Each row comes from the steps of one walk. Every step used is in the known rows, and no mark comes twice. Write the walk behind each row, first mark first.
In the rows, zero is written as 128.
Known rows
x > h > y: [124  95 103  87 118 190 117 146 159 131 174 167  64 140 182 185 143 144
 114 155 103 147 145 139  87 164]
g > l > y: [121 163 124  99 101 152 130 160 127 149 174 153  73 168 179 144 140 161
 133 163 122 104 123 114 114 162]
j > l: [112 140 118 114  87 159 130 134 124 154 148 183  75 113 154 145 121 152
 133 185 111 115 127 127 100 136]
g > h > y > l > j: [124 148 145  84 108 195 159 132 118 149 152 138  87 127 187 178 143 173
 100 121 119  94 125  99  93 142]
g > l > j > n: [117 148 158 118 120 167 168 140 120 158 188 140  73 170 183 150 151 169
 121 139 166  98 108 117  97 151]
l > g > h: [116 111  81 104 120 139 102 152 146 151 136 146 104  86 162 140 137 146
 124 165  34 112 163 104  93 128]
j > l > y > n: [ 98 179 125 105  92 211 131 133 118 157 156 177 106 183 164 127 164 163
 104 167 162 110 129 122 114 157]
n > y: [138 134  96 132 100 181 123 144 140 156 161 192  86 130 161 146 147 133
 115 174 136 124 137 131 129 159]
y > l > g > h: [112 135 101 100 125 144 105 146 129 152 127 148 113  85 174 138 130 151
 117 162  44  89 157 106 108 127]
h > g > l > y > n: [123 175 112 100 117 184 133 158 126 156 191 166  90 166 191 133 148 165
 107 149 161 113 112  98 113 170]
n > y > l > g > h > d: [127 145 122 119 112 163  97 141 131 151 152 189 134 113 171 136 138 133
 103 147  84 102 164  97 131 137]
n > y > l: [131 161 118 127 106 182 125 137 121 158 151 192  95 126 176 143 132 140
 108 170 146  93 129 135 141 156]
n > j > l > g > h > y: [123 131 109  88 117 208 131 130 137 140 142 157 109 123 162 174 174 154
  99 149  80 111 128  84 103 148]
n > j > l > g: [116 154 117 128 101 167 134 137 123 138 132 183 110 135 161 132 141 153
 114 172  89 102 119  97 116 138]
l > g > h > y > n > j: [125 132  91 109 131 226 119 126 144 147 136 156 128 145 179 169 186 145
  81 124 119 103 120  88 110 164]
y > l: [118 145 115 116 102 148 120 139 121 157 140 170  83 106 179 149 101 143
 124 170 116  87 130 133 117 139]
y > n > j > l: [104 165 124 126  94 206 136 112 115 162 144 187 101 144 169 147 153 158
  94 152 165  97 101 109 114 159]
y > n > j: [116 143  99 134 107 194 126 121 129 161 143 175 103 142 180 154 149 145
  90 141 162  98 107 111 114 165]
l > y > n > j: [110 171 110 121 101 212 136 129 117 160 155 172 111 183 181 143 169 155
  75 147 177  95 112 106 121 173]
n > j > l: [110 154 127 120  86 177 143 121 112 157 150 187  84 123 164 153 133 157
 108 169 136 100 106 106 111 150]
l > g > h > s: [108 102  81 101  84 117 134 145 158 168 126 132  94  81 169 142 142 145
 147 190  20 112 150 114  96 130]
x > h > y > l: [120 126 124  86 121 190 123 138 138 136 161 168  76 135 195 179 127 149
 107 153 115 114 137 141 106 161]
l > j: [123 135 127 120  92 153 155 145 127 150 157 157  72 133 173 151 123 163
 123 143 118 115 126 112  87 136]
h > x: [141  96  77 128 118 154 106 155 135 147 165 180  62 129 175 155 105 147
 131 143 105 125 148 130  89 141]
h > g > l: [143 135 103 107 117 125 131 164 133 152 193 168  56  93 188 155 101 154
 139 161 110 119 106  97 100 153]

Which walk is each row?
[119 162 147 116  96 159 159 137 110 151 147 157  81 132 187 147 112 170
 114 140 129  86 119 115 102 135] : y > l > j
[130 146 144 115 101 143 156 149 128 147 165 144  60 140 186 156 126 174
 141 122 118 106 107 104  92 147] : g > l > j
[110 137 144 123 110 176 167 136 120 160 178 152  83 161 171 146 149 160
 104 156 165 106 125 125  91 141] : l > j > n
[134  93  70 112 139 152  91 161 140 143 153 158  90 108 172 146 128 155
 123 133  44 122 172 105  85 130] : l > g > h > x
[125 153 152 111 127 164 179 151 113 159 212 151  69 147 190 146 139 175
 108 145 172 107 101  98  92 152] : h > g > l > j > n
[123 146 107 124 117 141 113 152 132 137 124 170 110 120 175 128 111 141
 130 173  71  91 141 124 123 128] : y > l > g
[121 166 134 130 122 201 138 129 113 165 168 187 103 153 175 139 154 139
  93 179 185  85 127 144 145 160] : j > n > y > l
[127 138 112 136 118 201 136 136 132 165 180 188  96 158 161 142 170 132
  97 184 179 116 135 142 132 164] : j > n > y
[116 134 102  91 123 226 114 130 149 147 134 158 123 140 162 156 184 149
 109 143 104 121 138 107 100 149] : j > l > g > h > y > n
[141 167 148 124 127 198 179 148 115 159 221 177  81 164 183 141 170 167
  91 147 200 115 103 100 121 169] : h > g > l > j > n > y
[102 185 138 104  80 194 153 132 101 155 166 180  93 173 165 140 155 169
  92 176 147  97 114 100 119 160] : n > j > l > y
[125 122  95 113 131 177 113 140 117 147 153 171  97 121 172 145 145 169
 101 127  70 108 147  85  94 138] : n > j > l > g > h > x
[113 151 118 112 142 189 121 138 122 160 153 159 130 125 169 129 174 147
  91 168 106  88 155 117 130 143] : j > n > y > l > g > h
[132  90  75 108 128 155  97 150 132 159 166 160  69  98 175 161 119 157
 119 133  78 122 163 113  77 139] : g > h > x
[103 100  86  95  73 124 140 135 150 183 139 132  71  71 172 160 136 148
 142 189  55 113 143 121  88 140] : g > h > s
[123 156 115 118 113 225 134 127 135 133 131 181 127 169 165 148 174 148
 100 149 126 107 109  98 119 153] : h > y > n > j > l > g
[116 109 105 107  95 136  98 139 137 165 164 172  94  88 166 162 115 134
 117 150  84 116 162 105  91 133] : g > h > d
[101 151 108 108 120 192 118 123 124 158 130 161 128 115 165 133 173 161
  95 146  88  98 134  88 107 143] : y > n > j > l > g > h
[107 160 104 111 101 198 122 144 132 157 157 167 104 179 173 132 158 151
 101 161 155 112 136 127 112 160] : l > y > n
[103 123  99  96  87 123 138 139 143 170 118 132 101  79 179 140 134 151
 141 187  29  91 145 115 107 129] : y > l > g > h > s
[131 175 152 126  98 189 165 135 109 153 158 176  90 150 184 144 141 167
 102 138 158  93 119 115 125 150] : n > y > l > j
